Each row comes from the steps of one path. Every step used is in the known rows, and no mark comes twice. Write the path behind each row, first mark first.
Known rows
bobe, demu, fuvi: [-0.73 -0.79 -0.68 -0.08 -0.39  0.53 -1.34  0.51  0.60  0.83  1.16 -0.42
  1.04 -1.36  0.24 -0.15  2.37 -1.23 -1.17  1.83 -0.18]
sapak, bobe, demu, fuvi, nefe: [-2.70 -0.34  0.96 -0.92  0.82  0.49 -0.47  1.03 -0.23  1.46  0.79 -2.28
  2.11 -0.52 -0.05 -1.46  2.60 -1.36 -0.62  1.85 -1.03]
fuvi, nefe: [-0.87 -0.12  1.28 -1.53  0.71  0.26  0.67  0.62 -0.88  0.26  0.60  0.42
 -0.12 -0.75 -0.67 -0.86 -0.65  0.01  0.02 -0.66 -0.56]
sapak, bobe, demu, fuvi: [-1.94 -0.35 -0.19  0.33  0.07  0.14 -1.00  0.40  0.81  1.07  0.43 -2.60
  2.20  0.27  0.71 -0.26  3.23 -1.28 -0.73  2.45 -0.56]
voneru, fuvi: [-0.21  0.93 -0.14 -1.39  0.37 -0.05  0.98 -0.61  2.15  0.45  0.94  0.15
  0.46  0.26 -1.18 -1.27 -1.23  1.00  0.24 -0.77  1.14]
fuvi, lovum, tafe, sapak, bobe: [-1.76  1.95 -0.84  1.79 -2.02 -2.72  0.03 -2.87 -0.20  0.33  0.54  1.74
  3.29 -1.10 -0.60 -2.26  1.96  1.73 -0.01  2.18 -2.15]
fite, bobe, sapak, fuvi, nefe: [-2.52  1.98  1.00  1.33  0.24  0.32 -2.23  0.17 -0.53 -0.01  1.99  2.10
  3.39  1.78  0.13 -0.79  0.86 -0.87 -0.36  1.91 -0.55]
lovum, tafe: [-0.67  0.59 -0.10  2.06 -0.70 -1.04  0.53 -1.34  0.28  0.25  0.15  0.87
  1.52 -1.35  0.20 -0.16  1.04  0.66  0.64  0.68 -1.03]
demu, fuvi: [-0.10 -0.08 -0.03  1.33 -0.27 -0.22  0.15  0.84  0.35  0.78  0.42 -0.18
  0.39 -0.24  0.58 -0.81  0.32 -1.45 -0.41  2.24  0.48]
voneru, fuvi, lovum, tafe, sapak, bobe: [-2.02  2.94 -1.25  0.65 -1.51 -2.71  0.99 -3.57  1.89  0.72  1.39  1.64
  3.65 -1.00 -1.76 -3.34  0.44  2.73  0.35  1.56 -1.11]
fite, bobe, sapak: [-1.27  1.11 -0.08  0.47 -0.46  0.30 -1.86  0.03  0.16 -0.33  0.75  2.89
  2.05  0.88  0.62  0.38  0.96 -1.14 -0.37  0.46  0.65]
fuvi, lovum: [ 0.38  0.88 -0.14 -0.04 -0.30 -0.32 -0.30 -0.75 -0.67  0.01  1.20  1.18
  0.23 -0.62 -1.40 -1.83 -0.52  0.14 -0.19  0.49 -1.26]
fite, bobe: [-0.14  1.30  1.13  0.19 -0.69  0.04 -0.51  0.19 -0.27 -0.34  0.63  1.58
  1.34  1.02  1.15  0.61  0.06 -0.66 -0.04 -0.32 -0.01]
demu, bobe: [ 0.35 -0.29  1.15 -1.16 -0.06 -0.40  0.36  0.68 -1.43  0.79 -0.03 -0.89
  1.78  1.18  0.33  0.10  0.40 -0.73 -0.43  0.33  0.45]
fuvi, lovum, tafe, fite, bobe: [-0.68  3.21 -0.26  2.24 -1.96 -2.76 -0.83 -1.93 -0.82  0.05  2.61  3.93
  4.35 -0.94 -0.97 -2.70  1.72  1.25  0.12  1.04 -2.50]
voneru, fuvi, lovum, tafe, fite, bobe: [-0.74  4.19 -0.57  0.78 -1.50 -2.80  0.15 -2.43  1.28  0.69  3.48  4.04
  4.70 -0.72 -2.05 -3.89  0.45  2.24  0.52  0.16 -1.39]
lovum, tafe, sapak: [-1.08  0.84 -1.07  1.70 -2.08 -1.88  0.01 -2.03  0.17 -0.42  0.36  2.39
  1.88 -2.11  0.20 -0.30  1.63  1.75 -0.18  0.96 -0.57]
lovum, tafe, fite, bobe: [-0.99  2.32  0.11  2.05 -1.41 -2.57 -0.53 -1.17 -0.15 -0.09  1.71  2.89
  4.05 -0.40  0.64 -0.84  2.11  1.05  0.39  0.49 -1.13]
fuvi, sapak, bobe, demu: [-1.43  0.08  0.01 -0.52 -0.16  0.02 -1.55 -0.46 -1.26  0.20  0.22 -1.87
  2.68 -0.16  0.18 -0.61  2.90  1.49 -0.07  0.98 -0.85]
lovum, tafe, fite, bobe, sapak: [-2.05  2.17 -1.09  2.41 -1.23 -2.29 -1.79 -1.32  0.37 -0.09  1.71  4.37
  4.81 -0.79  0.02 -1.00  3.16  0.91  0.15  1.31 -0.34]
tafe, lovum: [-0.16 -0.02 -0.39  1.04 -1.21 -0.52 -0.38 -0.25  0.51  0.11  1.39  0.31
  1.33 -0.19 -0.76 -1.62  1.58  1.13 -0.07  0.97 -0.18]

Which path is each row?
[-0.71  1.25 -0.41  1.09 -0.39 -0.63 -2.24 -0.77 -1.06  1.24  1.88  0.41
  4.11  1.94 -1.41 -2.03  1.39 -0.47 -1.03  3.48 -1.06]
demu, bobe, sapak, fuvi, lovum
[-0.44 -0.35 -0.53  0.22 -0.83  0.18 -1.85  0.46 -1.04  0.50  1.42  0.21
  1.89 -1.76  0.14 -1.47  2.32  0.26 -0.95  2.54 -0.27]
bobe, demu, fuvi, sapak
[-1.22  0.39 -0.12  1.02  0.00 -0.49 -1.85  0.12 -0.41  1.11  0.81 -0.78
  3.90  2.65  0.00 -0.44  1.79 -0.69 -0.74  3.15  0.31]
demu, bobe, sapak, fuvi
[-1.85 -0.38 -0.37 -0.44  0.46  0.42 -1.06 -0.55  0.47  0.38 -0.02 -2.69
  1.98  0.30  0.05  0.48  3.04  0.23 -0.18  0.29 -0.94]
sapak, bobe, demu
[-1.50  0.60 -1.45  2.17  0.15 -0.02 -2.23 -0.62  1.08  0.28  0.73  0.39
  2.13  1.45 -0.40 -0.57  1.39 -0.22 -0.30  2.94 -0.03]
bobe, sapak, fuvi
[-2.79  0.47 -1.39  0.88 -1.59 -1.65 -0.98 -2.77  0.60  0.10  0.22 -0.15
  3.93 -1.72  0.23  0.37  4.55  1.96 -0.45  1.40 -1.52]
lovum, tafe, sapak, bobe, demu
[-0.65  1.68 -1.33  1.82 -2.36 -2.24 -0.30 -2.84 -0.60 -0.16  1.30  3.72
  2.03 -2.58 -1.07 -1.98  0.98  2.12 -0.59  1.35 -1.98]
fuvi, lovum, tafe, sapak
[-0.55  1.94 -0.91  0.13 -1.51 -1.30 -2.77 -0.01 -0.32  0.43  3.64  2.69
  3.86 -0.97 -0.80 -2.71  2.86 -0.47 -1.75  2.12 -1.85]
tafe, fite, bobe, demu, fuvi, lovum
[-2.03  3.56 -0.71  4.86 -1.78 -1.05 -2.50 -2.70  0.00  0.21  2.59  3.58
  5.45  0.65 -0.42 -2.19  1.94  0.11  0.01  3.49 -2.42]
fite, bobe, sapak, fuvi, lovum, tafe
[-0.31  1.72 -1.53  1.53 -1.82 -1.71 -1.77 -1.95 -0.04 -0.23  1.89  1.63
  2.24  0.48 -0.92 -2.10  0.38  1.34 -1.15  2.98 -1.62]
tafe, sapak, fuvi, lovum
[-1.31  3.17 -1.68  2.29 -1.02 -1.88 -3.67 -1.01 -0.07  0.22  3.31  3.49
  4.90  1.84 -1.24 -3.09  2.01  0.46 -0.59  3.35 -1.35]
tafe, fite, bobe, sapak, fuvi, lovum
[-1.05  4.00 -0.57  4.07 -2.00 -2.90 -1.67 -2.40 -0.19  0.23  3.33  2.88
  5.98  1.03 -0.50 -3.21  1.96  1.38  0.27  3.14 -2.93]
sapak, fuvi, lovum, tafe, fite, bobe
[-2.36  1.28 -1.75  0.99 -1.80 -1.94 -1.44 -3.41  0.07  0.12  1.24  1.16
  4.21 -2.34 -0.99 -1.51  3.95  2.29 -0.78  1.66 -2.93]
fuvi, lovum, tafe, sapak, bobe, demu
[-1.34  0.84 -2.00  1.66 -2.68 -1.68 -1.73 -2.42  0.16  0.62  2.27  2.97
  3.18 -3.95 -1.04 -2.29  3.32  0.87 -1.87  3.22 -2.43]
bobe, demu, fuvi, lovum, tafe, sapak
[-2.58  2.99 -1.43  4.43 -1.34 -2.54 -2.62 -1.71  0.86  0.06  2.48  3.33
  6.22  1.24  0.18 -1.36  3.60  0.98  0.17  3.38 -1.01]
lovum, tafe, fite, bobe, sapak, fuvi
[-1.57  3.11 -1.35  2.33 -1.63 -2.43 -2.20 -2.06 -0.37  0.25  2.74  5.43
  5.03 -1.41 -1.39 -2.90  2.45  1.00 -0.09  1.64 -1.73]
fuvi, lovum, tafe, fite, bobe, sapak
[-1.13  1.52 -1.01  0.14 -0.37 -1.34 -2.47 -0.06  0.15 -0.42  1.60  3.49
  3.16  0.59 -0.19 -0.82  2.20  0.09 -0.38  0.73  0.67]
tafe, fite, bobe, sapak
[-2.32  1.05 -0.66  2.52 -1.07 -1.08 -0.82 -1.88  0.42  1.85  1.49 -0.82
  4.06 -1.68 -0.55 -2.46  3.96 -0.47 -0.38  3.46 -2.88]
sapak, bobe, demu, fuvi, lovum, tafe
[-1.70  2.03 -0.97  3.11 -2.25 -3.06  0.04 -2.09  0.09  1.10  0.86  1.57
  3.48 -1.46 -0.05 -3.10  2.18  0.14 -0.42  4.48 -1.68]
demu, fuvi, lovum, tafe, sapak, bobe
[-1.91  2.31 -1.79  4.39 -1.09 -1.20 -2.02 -3.03  0.60  0.81  1.93  2.09
  3.84 -0.27 -1.63 -2.82  2.00  0.88 -0.05  3.83 -2.40]
bobe, sapak, fuvi, lovum, tafe
[-0.78  2.32 -0.60  4.11 -1.06 -1.38 -0.60 -2.72  0.03  0.82  1.70  0.64
  3.38  0.10 -0.99 -2.53  1.00  0.95  0.38  3.17 -3.05]
sapak, fuvi, lovum, tafe
